Each row comes from the steps of one path. Every step used is in the known rows, and no mark comes twice. Write the path behind each row, first mark first.
Known rows
c-m-g-a: +2.34  -0.21  -1.89  -2.97  -1.64  +2.30  -0.98  +0.77  -0.35  +0.89  -0.77  +2.04  -0.12  -0.89  +1.17  +0.75
a-h: +0.09  +0.07  -0.91  -0.11  -2.18  +2.00  -1.13  +0.02  +1.61  +0.74  -2.65  -0.88  +1.33  +0.71  -0.79  +1.00
m-g-a-h-c: +2.70  +2.81  -1.05  -3.48  -2.12  +3.47  -1.80  +1.56  +1.52  -0.57  -2.05  +0.16  +2.17  -1.35  +0.21  +1.46
l-m-c: -3.17  +0.00  -1.68  -0.14  +0.10  +3.44  +0.09  +0.66  -0.27  +0.56  +0.03  -0.59  +0.77  -0.75  -0.67  +1.89
c-m: +1.03  -2.41  -1.24  -0.80  -0.74  +0.17  -0.30  -0.84  -1.03  +1.52  -0.03  +1.78  -0.92  +0.34  +0.40  -0.06
h-l: +2.01  +1.67  -0.22  -2.67  -0.86  -0.25  -0.97  +0.78  -0.36  +0.38  +2.35  +0.91  -0.14  -0.13  +0.35  +0.59
c-m-g-a-h-b: +2.40  -0.23  -0.96  -3.82  -1.97  +2.70  -1.65  +0.80  +0.49  +0.23  -1.35  +1.67  -0.11  -0.91  +0.70  +0.82
l-m: -2.42  +0.52  -0.09  -0.33  +1.03  +3.32  +0.52  +0.81  -2.24  -0.79  +0.95  -0.82  +1.44  +0.53  +0.37  +0.59
m-l: -0.73  +0.98  +0.56  -0.88  +0.11  +2.01  -1.42  +1.66  -1.35  +2.42  -2.32  -0.21  +1.25  -0.46  +1.04  +0.42
h-b: +0.15  -0.34  +3.50  -2.38  +1.28  -0.90  -0.91  -0.14  +0.88  -2.64  +0.79  -0.16  -1.49  -0.70  -0.56  -0.83
b-m: -0.96  -0.68  -1.19  +0.37  +0.17  +3.29  +0.17  +0.46  -1.33  -1.52  -0.74  -0.81  +0.87  +0.63  -0.27  -0.49
g-h-c-m-l: -1.22  -1.01  -0.03  +0.01  +1.55  -1.27  +1.49  -1.10  -2.94  +0.49  -1.96  +1.07  +3.26  -0.45  -1.04  -1.04
c-m-l: +0.57  -1.80  -0.82  -1.42  -0.68  +1.55  -1.32  +0.34  -2.01  +3.28  -1.69  +1.66  +0.00  -0.01  +1.11  +0.24
g-a-h-l: +3.99  +2.41  +0.13  -3.66  -2.35  +3.05  -1.68  +0.79  +1.73  +1.00  +0.39  +0.36  +1.69  +0.86  +1.78  -0.14
a-h-l-m: +0.34  +1.53  -1.09  -2.18  -2.31  +3.49  -1.57  +1.01  +0.30  +0.58  -0.56  -0.68  +1.91  +0.92  -0.45  +1.68
g-a: +2.87  +1.57  +0.87  -2.20  -0.40  +1.77  -0.39  +0.35  +0.76  +0.34  +1.05  +0.55  +0.85  +0.44  +2.23  -1.10
a-h-c-m: +2.36  -2.03  -0.90  -1.46  -2.03  +0.84  -1.91  -1.92  +0.41  +1.52  -2.27  +0.34  +1.68  +0.89  -1.67  +0.67
l-m-g-a-h-b: -1.10  +2.61  +0.19  -3.30  -0.26  +5.80  -0.83  +2.33  -0.68  -2.08  -0.37  -0.91  +2.18  -0.62  +0.71  +1.37

Which path is each row?
+0.02  +1.26  -1.91  -2.07  -2.77  +3.51  -1.82  +0.92  +1.25  +1.23  -0.99  -0.53  +1.62  +0.24  -0.89  +2.34
a-h-l-m-c
+0.02  -0.03  -2.46  -1.92  -1.10  +0.98  +0.24  +1.10  -1.46  +0.29  -1.17  +2.10  +0.59  -1.33  -0.03  +1.07
c-m-g-h-l
+2.34  -0.17  -2.17  -3.03  -2.37  +3.02  -1.36  +0.77  +0.20  +1.09  -1.67  +1.76  +0.34  -0.67  +0.88  +1.07
c-m-g-a-h
-3.41  +1.94  -1.24  -0.27  +0.75  +0.75  +2.11  +1.22  -1.62  -0.59  +0.13  +0.27  +2.73  -0.95  -0.60  +0.51
g-h-l-m-c
+2.89  -2.48  +0.31  -2.33  +0.28  -0.74  -1.84  -2.01  -2.29  +2.37  -0.65  +1.63  +1.18  -0.02  -0.70  -0.25
h-c-m-l
+2.38  +0.96  +0.75  -3.27  -1.72  +3.95  -1.76  +0.37  +2.86  -0.33  -1.09  -0.33  +0.98  +0.15  +0.83  -0.26
g-a-h-b-m-c
+2.15  -1.61  -0.68  -1.80  -2.03  +1.56  -2.44  -1.34  -0.01  +2.36  -3.07  +0.23  +2.13  +0.70  -1.35  +0.84
a-h-c-m-l
+0.39  +0.79  +2.24  -3.58  +0.73  +2.93  -1.26  +1.28  +0.46  -4.16  -0.26  -0.54  -0.35  -1.07  -0.14  -0.61
h-b-m-g-a
+0.33  +1.58  -1.77  -1.71  -0.71  +5.43  -0.46  +2.04  -0.63  -2.20  -1.49  -0.53  +1.72  -0.54  +0.56  +0.29
b-m-g-a
-0.70  -0.57  -2.40  -1.09  -0.80  +1.08  +0.58  +0.75  -1.37  +0.23  -1.93  +1.79  +0.71  -1.33  -0.18  +0.88
c-m-g-h
-1.86  +0.71  -2.02  -0.29  +0.35  +3.59  +0.72  +1.29  -1.93  -2.92  -2.52  -0.58  +2.88  -0.99  -1.37  +0.28
b-m-g-h-c
-3.04  +2.23  -0.41  -0.41  +1.19  +0.68  +2.32  +1.29  -2.61  -1.27  +0.60  +0.18  +3.01  -0.28  -0.15  -0.18
g-h-l-m
-0.19  -0.42  +0.94  -1.63  -1.26  +3.00  -1.70  +0.20  +1.57  -1.93  -2.49  -1.42  +0.69  +0.54  -1.31  +0.16
a-h-b-m
+3.02  +0.42  -2.27  -3.90  -2.74  +2.95  -1.69  +1.06  +0.11  +1.25  -0.82  +2.05  +0.31  -0.67  +1.02  +1.33
c-m-g-a-h-l
+0.21  +3.07  -0.98  -3.63  -0.67  +3.01  -0.90  +2.41  -1.70  -0.72  +2.15  +0.39  +1.08  -0.69  +0.38  +1.87
h-l-m-g
-1.55  +3.49  -1.75  -1.62  -0.52  +1.16  +0.84  +2.76  -0.60  -1.82  -1.61  +0.46  +2.20  -2.33  -0.60  +1.59
m-g-h-l
-2.69  +1.15  -2.37  +0.18  +0.13  +4.20  +1.06  +2.05  -1.61  -2.91  -2.73  -0.78  +2.49  -1.04  -0.85  +0.42
b-m-g-h
+4.35  +0.50  +0.44  -3.53  -1.79  +3.06  -2.16  -0.46  +0.67  +2.27  -1.27  +0.64  +2.47  +0.91  +1.42  -0.47
g-a-h-c-m-l
-2.07  +1.73  -2.43  -0.66  -0.21  +4.06  +0.67  +2.28  -1.74  -2.77  -1.95  -0.45  +2.47  -1.03  -0.68  +0.59
b-m-g-h-l
+2.32  -1.32  -1.46  -1.95  -2.43  +1.43  -2.19  -1.18  +0.60  +1.10  -2.89  +0.33  +1.89  +0.19  -1.81  +1.36
a-h-c-m-g
-1.64  -1.17  -2.79  +0.60  -0.69  +3.38  -0.30  +0.29  +0.69  -0.22  -1.71  -0.54  +0.22  -0.69  -1.27  +0.85
b-m-c
+1.20  +3.57  -0.70  -4.37  -0.82  +3.60  -1.10  +2.46  -1.42  -0.58  +2.52  +0.57  +1.39  -0.59  +1.16  +1.55
h-l-m-g-a
+4.57  +0.15  +0.22  -3.22  -1.80  +2.37  -1.70  -1.01  +1.12  +1.39  -0.49  +0.71  +2.01  +1.05  +1.03  -0.59
g-a-h-c-m
